Each row was made from one small tree. The marks that hang from a mark follow it in brackets, in the order of their numbers. Every link used is in the known rows. Write each row's tree.
In the rows, zero is written as 128.
Known rows:
Z917[Z54[Z65 Z172[Z509]] Z162]: [189 107 124  84  98 175 100  99  94 116 141 169 135 144 181  94 140 116
  95  87 118  94]
Z54[Z65 Z172]: [186 127 113  91 100 166 112  98  94 133 138 141 120 119 178 103 136 109
  80 105 137 105]
Z294[Z54[Z172[Z509]] Z162[Z65]]: [168 141 157  76 113 171  93 118  84 135 155 158 132 129 172  92 148 151
 107 118 135 113]
Z509[Z65 Z917]: [196 134 106 109 116 143 108 115 104 134 120 133 122 110 205  99 114 122
  96 122 161 121]
Z917[Z162[Z65 Z172[Z509[Z294]]]]: [153 174 150 122 130 195  94  94  95 127 173 156 144 149 205 109 133 168
  76 104 125  98]
Z509[Z65 Z294]: [188 149 109 121 111 160 101 106  94 133 133 142 115  96 210 105 113 132
  90 120 152 128]
Z509[Z294[Z54 Z162[Z65]]]: [161 169 152 106 115 172 100 110  92 146 156 149 122 111 184 105 122 163
 115 132 139 130]
Z917[Z54[Z65]]: [180 115 124 107 105 166 115  94  99 119 147 160 121 121 169 112 127 105
 113  95 130 125]
Z294[Z54 Z162[Z172[Z509[Z917]]]]: [160 133 156  89 115 146  93 121  99 149 164 156 116 133 198  79 128 143
  87 103 155 108]
Z162[Z65 Z172]: [141 165 146 124 136 179 105  86  97 123 175 143 143 138 183 124 137 144
  88 121 137 111]
Z65[Z162[Z172[Z509[Z294[Z54]]]]]: [124 160 168  93 111 170  80 105  93 132 182 172 107 135 213  80 127 135
  85  94 154 110]
Z162[Z65 Z172[Z509[Z917]]]: [169 155 155 105 129 173  97 110 101 132 165 155 130 152 189 101 132 143
  87  98 147 105]
Z162[Z65 Z172[Z509[Z294 Z917]]]: [180 174 155 107 116 181  89 111 100 145 163 160 114 144 201  95 119 151
  83  98 150 107]
Z917[Z54 Z509]: [163 102 126 132 123 157  98 110 106 110 170 153 143 107 188 121 106 120
 119 114 141 120]
Z172[Z509[Z65 Z294 Z917]]: [215 143 117 102 103 154  95 129  97 143 123 155 104 110 218  82 109 131
  90  98 160 122]
Z294[Z54[Z65[Z162] Z172]]: [148 138 139  65  91 160  96  98  89 129 145 149 107 125 182  84 139 108
  98 113 149 105]
Z54[Z172[Z509]]: [179 118 124  93 118 165 101 112  99 126 150 156 134 128 190  98 134 116
  78  98 142 100]
Z162[Z172[Z509[Z294]]]: [162 150 140 118 120 174  95 105  98 134 175 164 118 128 207 102 125 134
  66  89 144 107]
Z509[Z65]: [177 132 107 120 123 153 111 104  94 121 135 137 132 104 199 111 128 124
  96 120 148 127]
Z509[Z65[Z162] Z917]: [170 137 124  93 110 142  98 109  96 132 108 141 123 122 204  92 115 117
 105 122 170 110]
Z65[Z162[Z172]]: [117 144 147 109 125 161  97  85  98 125 159 151 139 137 197 112 130 120
  79 111 153  95]
Z509[Z65[Z162] Z294[Z54] Z917]: [167 163 133  83  93 145  82 116 100 142 126 146  93 109 221  72 103 130
 109 128 174 125]
Z172[Z509[Z65 Z294[Z162]]]: [200 129 127 108 105 159 100 124  76 144 120 163 119  97 204  94 127 143
  93 102 145 124]
Z162[Z65 Z172[Z509]]: [151 154 156 118 137 184 101  99  92 119 179 159 139 145 184 114 146 144
  86  98 133 110]
Z162[Z65]: [161 151 133 122 137 175 114  97 100 120 157 142 146 128 176 124 131 138
 106 121 135 120]

Write each row's tree:
[171 175 154 107 109 169  92 102  97 165 139 146 123 131 192 105 114 161
  86 126 152 103] : Z509[Z294[Z162[Z65 Z172]] Z917]
[194 162 116  97 100 145  92 120 107 143 139 137  91  99 219  78 102 136
 101 129 167 135] : Z509[Z65 Z294[Z54] Z917]
[171 126 135  97 106 154 118 108  87 139 149 144 115 108 173  98 136 133
 108 111 135 129] : Z294[Z54[Z65] Z162]
[173 124 148 100 117 150 100 118  98 151 143 156 131 138 195  93 129 137
  78  96 152  96] : Z294[Z162[Z172[Z509[Z917]]]]
[162 186 139 117 122 180  93  91 111 144 154 137 136 147 211 106 111 166
  78 129 144  93] : Z509[Z294 Z917[Z162[Z65 Z172]]]
[154 143 134 124 134 180 107  87 108 106 155 152 165 145 178 124 126 148
 122 123 120 111] : Z917[Z54 Z162[Z65]]
[172 142 135  99 104 164  89 116  79 126 126 168 116 113 213  87 124 127
  96  97 156 116] : Z172[Z509[Z65[Z162] Z294]]
[142 135 156  93 118 156  90 108 101 134 149 164 128 153 202  86 126 121
  79  91 162  88] : Z65[Z162[Z172[Z509[Z917]]]]
[150 134 117 138 131 158  94 101  89 113 165 126 149 108 227 117 124 154
  80 133 140 100] : Z917[Z162[Z172] Z509[Z65]]
[198 126 110 105 121 151 105 121 100 124 121 141 138 128 215  87 123 142
  90 107 146 107] : Z172[Z509[Z65 Z917[Z162]]]
[206 152 107 109 102 151  98 116 103 147 119 138 104 102 215  92 100 129
  91 121 165 123] : Z509[Z65 Z294 Z917]
[154 135 128 113 120 156  94  88 122 128 155 149 147 151 203 104 110 134
  90 118 143  91] : Z509[Z917[Z54 Z162[Z172]]]
[201 110 127  94 105 162 109 109 107 123 135 164 130 147 184  88 122 122
 109  83 128 105] : Z172[Z509[Z917[Z54[Z65] Z162]]]
[197 139 119 113 110 165 100 119  86 128 138 159 112 103 212  94 122 132
  89  97 147 128] : Z172[Z509[Z65 Z294]]
[170 144 138 105 118 167  99 120 103 130 175 162 109 114 204  88 118 135
  95  96 145 131] : Z172[Z509[Z294[Z54]]]
[144 131 158  92 107 173 102  97  79 124 157 170 118 142 187  95 149 114
  82  74 140  98] : Z54[Z65[Z162[Z172[Z509]]]]
[186 165 109 102 106 149  93 112 109 138 134 130 111 110 230  79 101 154
  96 135 155 122] : Z509[Z65 Z294[Z54] Z917[Z162]]
[185 106 110 106 100 153  79 113  90 114 144 150 128  96 201 107 115 116
 110 129 149 112] : Z917[Z54[Z172] Z509[Z65]]
[130 148 137 106 115 157  91  91  84 121 141 147 130 123 209 105 135 122
  85 119 157 104] : Z509[Z65[Z162[Z172]]]
[167 134 131 115 123 161  96 107  84 119 158 155 125 122 210 100 142 131
  76  96 145 117] : Z162[Z172[Z509[Z65]]]
[163 121 139 108 112 178 102  89  93 113 166 172 135 150 189 103 143 127
  91  80 116 101] : Z917[Z54[Z65] Z162[Z172[Z509]]]
[170 131 139  93 120 185  90  98  98 109 151 169 158 154 180 104 139 141
 109 110 120  94] : Z917[Z54[Z172[Z509]] Z162[Z65]]
[161 152 125 106 104 161  93 103  87 131 122 151 117 105 212  99 115 126
  98 120 160 116] : Z509[Z65[Z162] Z294]
[188 125 117 129 103 159  84 117  93 121 150 155 117  85 212 110  97 128
 119 121 149 129] : Z917[Z54 Z509[Z65 Z294]]
